Known rows, with every step that occurs
W/E/K/A/C/T: [ 16  13 -18  13  -9 -11   2 -15 -30 -14 -15   4   8 -11  -9   1 -12  -1
  21   1  -6   3  -2   2  -5   6 -19  14 -12  31   3  -9   1   3   8 -14]
A/C/E/Q: [ 29  19  -7  -9 -11  11  11  -6 -19   8  12  -6  -7 -23 -15   1  17   6
   0 -20  -6   0  10 -16  -1   9 -10  15  -1   3   5   0  14   1   9   0]
A/C/X/Q/L: [  4  17 -16 -17   0  23  23 -11 -24   4  19 -33  -7  -1  -6   6  29   0
  -9   6  10   7   7 -11   1   7   6  -8  14   5   6  21 -20  13   4   0]
F/T: [  3  10   7  16  16  14  12 -10 -11  12  16   3   0 -24  -2  -1   2  10
  24 -14  14  -3  12   5   6  19  -5   9  -9 -12  12  -4  16   8   3  16]
F/T/C/E: [  8   8  -1  15   8  13  18   1 -13   3  13   5   5 -20 -13   3   3  12
  11  -7   5  -9   6   0   0  18  -2  12 -18 -14   3   4  22  12   8  16]
A/C: [  7  19  -5  -2  -9  15  14  -2 -11   2  18   0   4 -21  -6   4  13   8
  14   6   8  10  11   3  11  14  -7  15 -12  -1   3  -3  -1   1   3  -1]
Q/E/K/A/C/T/F: [ 18   0 -28   7 -22  -1   1   2 -25  -2  -8  -5   0  -3  -8  18  -7  -3
  22  22 -16  -2   0   1   4 -35  -4  22  -6  13  13  -5   8  23  18  -4]
C/T/F/E: [  0   8   2  17  25 -16  13  -8 -18  -7  15  -5  21  -4  -3  11 -16   2
  18   0   9   1   4   5  -1  -1   3   2 -12 -14   5  -5  27   5  13  12]
L/Q/X/C/T: [ -5   6 -18   6   5  28  30   2   1 -19  17 -31 -21  -3   3  18   0  -3
  -4  -2   5 -14   7  -7   8  -6   4 -18  19  -5  -6  -8  17   5   3   7]
T/F/E/K/A/C/Z: [ 26  11 -11  26   3  -3  -4  -3 -32  -3  -2   2  18  -1  -9  17 -18  -6
  22   9  -6   4   0   1  -6  -5 -12  10 -19  -6   9  -8  13  11   4 -10]
K/A/C/T/F/E/W: [ 20   7 -13  19   1 -17   2  -7 -29  -2   2   3  24   3  -2   7 -24 -13
  23  16  -6   0  -4   1  -8  -8  -3   5 -15  12  -4  17   5  17  22  -7]
K/A/C: [ -1  12 -11   3  -8   8   3  -3 -13  -3   9   9  12 -16   2   6   5  -2
  18   7   0   7   9   6  -3   4 -11  12 -14   6   4  -8  -6   7   6 -12]
K/A/C/X/Q/E: [ -7  10 -24 -11 -11  21   6   4 -32  -2   4 -15  -9   9   6  12   6 -17
  -4   9  -7  -7   6  -4 -27 -12   1   6   5   6  14  -6 -16  22  14  -8]
C/X/Q/E/K/A: [  2  10 -23  -2   1  30   2  -5 -24  -8  -2 -24 -30   6   4  11  -4 -12
  -4 -10 -10 -20  14  -9 -31 -15  -4   1  17  10  21 -16  10  20   8  -1]
L/Q/X: [-12  10 -10  11  -2  31  21   2   2  -1  20 -13 -19  -8   9  13  -1   2
   1  -9   2  -8  10   4  21 -13  -3  -1   6 -20   3  -3  22   2  -1  12]
T/F: [ -6   9   1  11  11   3  10  -6  -3   2  21   2   3 -13  -1  10   7   8
  21  -3   8   6  16  12  15   3  -2   7  -4 -12  14  -9  24   5   5   7]
L/Q/E/K/A/C/T/F: [ 17   1 -29   2 -17  15   6   4 -16  -7  -5  -7  -7   0  -7  19 -12  -3
  14  16 -19  -6  -4  -2  20 -45   2  14   0   9   8   7  23  23  13  -4]
A/C/E: [ 12  19  -3   0  -8   0  15   2 -22   3  17  -8   4 -18  -5  -2  12   8
   0   0  -3   2   5  -9  -3  12  -6   9  -8  -1  -1   2   6  -2  11  -6]
W/E/C/Z: [ 17  14   0  27  -5 -10  11 -14  -6 -17   4 -11  -5  -9 -12  12  -5  -5
  10 -14   9   6  14  -1   1  24 -12   4   5  -6   6 -18  18  -7 -15  -3]
F/E: [  0  21   6  12  17   9   9  -8 -16  -3  15   4   5 -17   2   6 -13   1
  15 -10  12   2  14   3  -5  14  -4   5 -14 -16   5 -11  19  -3   1  11]
K/A/C/T/F/E: [  2   6 -12  13  11 -17   2  -3 -29  -7   3   8  35   3  -1  11 -17 -10
  25  19  -1   4  -5   9 -11  -8  -3   8 -22   1   2   1   3  15  20  -6]
K/A: [-12   9  -6  11   9   5   2  -7  -6  -8  12   6   2 -14  10   6  -2  -1
  14  -8   3   1  17   5  -6   3 -10   6  -4  -1   8 -16  11   4   3  -6]
C/A: [ -5   8   1  14  13  -6  14  -1  -1 -11  19 -10   2 -18   5   4  -7   6
   2 -16   6  -6  15   2  -1   4  -5   1   3   2  -1 -15  19  -2  10   0]
E/K/A/C: [ 17  16 -16   3 -13  19  -2  -7 -17  -1   1   3  -2 -19  -5   2   4   1
  19   3  -7   3   7  -1  -1   3 -15  17 -13  15   7  -6   1   8   3 -10]
L/Q/X/C: [ -6  13 -15   3   2  47  24   3   3  -9  19 -20 -29 -11   4  20   5  -3
   1  -2   4 -10  15  -2  11   1  -1 -11  16 -14   2  -7  14   5  -6   7]
E/K/A/C/X: [ 15  13 -18   9 -14  10   2  -1 -26  -4   4 -18  -3  -3  -6  -3   2  -4
   1   1  -8  -4   2  -4 -12   5 -16  -1  -3  23   2   4  -4   7  11 -10]
E/K/A: [  7  11 -10  13   3  16  -2 -12  -9  -6   1   0 -11 -17   2   4  -4   3
  17 -12  -4  -5  16  -1  -5   4 -15   8  -2   9  11 -16  18   5   0  -3]
Z/C/X/Q/E: [ -3  22  -7 -11   2  15  13   2  -7  -5  23 -31 -19   8   7  16   9 -10
  -4   7   2 -20  15 -10  -9   4   9 -12  22 -20  23  -8  -2  12   3   1]
Z/C/T: [  4  17   2   5   9 -16  16  -6   9 -16  27 -20   9 -11   3   8   5   5
  14   3   9  -8  11  -6  13  11   3 -11   7 -12   6  -8  10  -2   4  -2]

Rows
[ 12  11  -6   8   8 -15  14  -2 -28  -1  13  -2  30  -4  -9  10 -10   1
  21  17   7   7  -4   7   2   0   2   9 -22  -6   1   3  10   7  15   5]  A/C/T/F/E
[ 19  16 -10  -2  20  14  12 -17 -22  -2  13 -39  -9  15 -13  16   7 -19
   4   7   6   3  10  -9 -10   5  11 -17  16 -13  16  28   3  20  -1  14]  T/F/E/C/X/Q/L
[ 15  17  -7  -7   8  24  13 -12  -9  -9  17 -42 -19   4  -7   6  16 -10
  -7 -13  10  -8  12 -12 -22  25   0 -11  20   5  10   0   6  11  -1   5]  E/C/X/Q
[ 14  14  -7  12   5   3  -1  -7 -21  -8   0  -8 -13 -14   1  -1  -6   2
   4 -16 -14 -12  13 -12 -17   0 -15   5   4   7   9 -11  25   1   8  -8]  C/E/K/A
[ 15  21 -14  10 -11   7  -3 -13 -28  -3 -15  18   0 -17  -8   3  -8  -4
  25   1  -8   6   5   8  -1  12 -23  20 -14  22   9  -9   0   2   2 -13]  W/E/K/A/C
[ -3   8  -8   1  20  35  20  -6 -14   1  15 -11   1  -2 -12   5  11   2
   4 -10  20 -12   5   2 -12  24   6   0  -7  -4   9   3   7  25   7  17]  F/T/C/X/Q
[ 17  14 -12  -1 -17  36  13   1   9  -9   9 -17 -33 -11  -6  18  -3  -6
   4  -4  -5  -3  14  -8  20 -14   4  10  14 -16   7   7  30   7 -10  14]  L/Q/E/C
[  2   7 -10  16  -8  -5   6   0 -14 -11  10  -2  16  -8   5  12   2  -1
  10   2   4   9   7  -1  -3   2 -11   5  -7  -4   1 -15  -4   5   2 -19]  K/A/C/Z
[ 22   9 -15  18 -13   6   1  -5 -17 -10   1  -8   2 -12  -6  11   1   1
  10  -1  -3   4   6  -8  -2   2 -17   9  -6   8   2 -17   3   6  -2 -16]  E/K/A/C/Z
[ 10  20 -18  -7  -3  19  -1  -2 -12  -9   5 -28 -27  10   8  16   1 -19
   2   6 -12 -27  15 -13 -19  -7  -1 -10  22  -4  27  -9   1  19   4  -6]  Z/C/X/Q/E/K/A
[ 16   1 -19  -8   2  12  11  -8  -7  -8   5 -26 -15   2  -9  25   8 -10
  13   5   4  -2  10  -6  -6 -14  14  13  17  -6  21  -6  18  28   5  11]  X/Q/E/C/T/F
[  1  18   5   8  10 -14  11  -2  12 -13  27 -15   8 -12   7   9  -4   0
   9  -1   5 -14  14  -1   9  11  -3 -12   9 -11   4  -7  10  -3   6  -8]  Z/C/A
[ 17  14  -6  12  -9  11  19  -2  -2  -8  14  -3  -8 -18 -14   3   1   9
  -3  -5  -3  -9   9 -13   1  11  -3   4  -2   2  -7  12  26   4   7   5]  T/C/E/W
[  1  17   5  15  21   1   8  -6 -17   2  16   7  11  -9  -3  12 -12  -1
  23   1   9   5  14  11   3   6   0   7 -16 -21  12  -6  26   4   4  12]  T/F/E
[ 23  12 -19  -7 -10   4   5 -10 -22   4   2  -8  -8 -16  -7   7  15  -2
   2  -7 -18   8  12 -17   2 -11 -10   7   7   6   6  19  -4   9   8  -7]  K/A/C/E/Q/L
[ 15   5 -12  12 -15   4  10   5   3 -11   6 -22 -22 -12  -6  18 -10 -11
   5  -5  -5 -11  15  -7  -6 -13  -2   9  11  -2   6  -5  17   7   5   6]  Q/E/C/A
[ 22  16 -12  13   3  10  -7  -6 -30   5  -5  11  13  -7  -8  11 -14  -8
  32  13  -8   5   2   9  -6  -5 -11  17 -24   0  11   2  10  13   7  -3]  T/F/E/K/A/C
[ 16  -1 -16  10 -12  -6  12   1  -2  -8   8 -22 -10  -2 -11  21  -1  -6
  16  10  -1  -3   9  -1   7 -19   7  10   9  -8  14  -2  22  17   5  14]  Q/E/C/T/F
[ -2  18  -7 -14  20  27  18 -20  -6   0  17 -16 -16 -15   0  11  23   7
   8  -7  14  11  20  -9  10   6   6   0  15 -10  15   1   2  12  -7   8]  X/Q/L
[ 15  14 -10  -5   3  20  14 -21   3   4  13 -11 -21 -26  -9  10  16   9
   9 -22   6  11  25 -11  25  -1  -4   5  11  -7  11   7  12   3  -7  14]  E/Q/L
[ 13  23  -2  16   1  11   8 -17 -16  -4  -2   3 -14 -23  -9   2  -6   7
  19 -16   3   0  15   4   9  20 -16  15  -4   9  13 -16  24  -6  -6   5]  W/E/K
[-11  10 -20  -9  -5  33  23   6  -9 -11  11 -14 -15   2  -8  20  11  -2
  -9   5   7 -11  11  -3 -12  -4  10   3   4  -8  12  -9   7  20   5  14]  T/C/X/Q/E
[ -4  -3 -18  14   4   5  25   2  -9  -6  18 -24  -8  -2  -1  23   7  -7
  13  11   7  -7  10   5  -4  -5   0  -9  11  -6  10 -17   9  13  11   6]  Q/X/C/T/F
[ 12  11 -23   9   0  38  10   2 -14 -14   0 -25 -38  -3   2  14  -7 -11
  -7  -7 -22 -24   9 -17 -12 -10 -11 -15  23   0   4  -2  23   8   2  -8]  L/Q/X/C/E/K/A
[  7   9 -17  14  -1  12  14  -9 -10  -7  -2  -7 -26 -14  -8  20 -11 -16
   5 -26  -1 -15  19   2 -13  10 -17  -3  14  10   9 -23  10   0   5   2]  W/E/Q/X/C/A
[ 18   7 -15   2 -14  18  19  -1   8 -19   7 -29 -24  -6  -8  16  -7  -3
  -1  -3  -3  -7   6 -15  18 -21   8   3  16  -6   0   5  31   9  -2  15]  L/Q/E/C/T
[ 19  14  -2  20   8  -2   9  -2 -16  -3  17 -28   3  10 -13  11 -11 -17
   7   3   4  -3   7   4 -12  11  -1 -11  -2 -10   8  13  19   6   6  12]  T/F/E/C/X
[  0   5 -14   4  -5 -11   6  -2 -17 -13   8  -3  20  -8   2   3   1   1
  13   7   2   4   1  -1  -6  -2  -7   7 -10  15  -3  -7  -4   9  15 -11]  K/A/C/T
[ 24  14  -4  13   9  -4  11 -12 -11 -18   9 -23   5  -7 -11   8 -14  -6
  12  -4   9  -2   5 -11 -13  15   0  -1  -5  -4  -2   0  19   2   1  13]  F/E/C/T
[  0  24  -6 -14  15  11  19 -14  -2  -4  29 -41 -11   5   3  12  24  -5
  -5   6  11  -7  16 -16   7  15  10 -28  29 -16  16  15 -12   7  -2   0]  Z/C/X/Q/L
[ 22  16   1  17  11  -3   6  -4  -7 -14   9 -17   0  -9  -7   9 -22 -12
   8 -10   3  -6   8  -6 -18  13  -5  -1  -3  -3  -4   2  20   1   3   6]  F/E/C/A
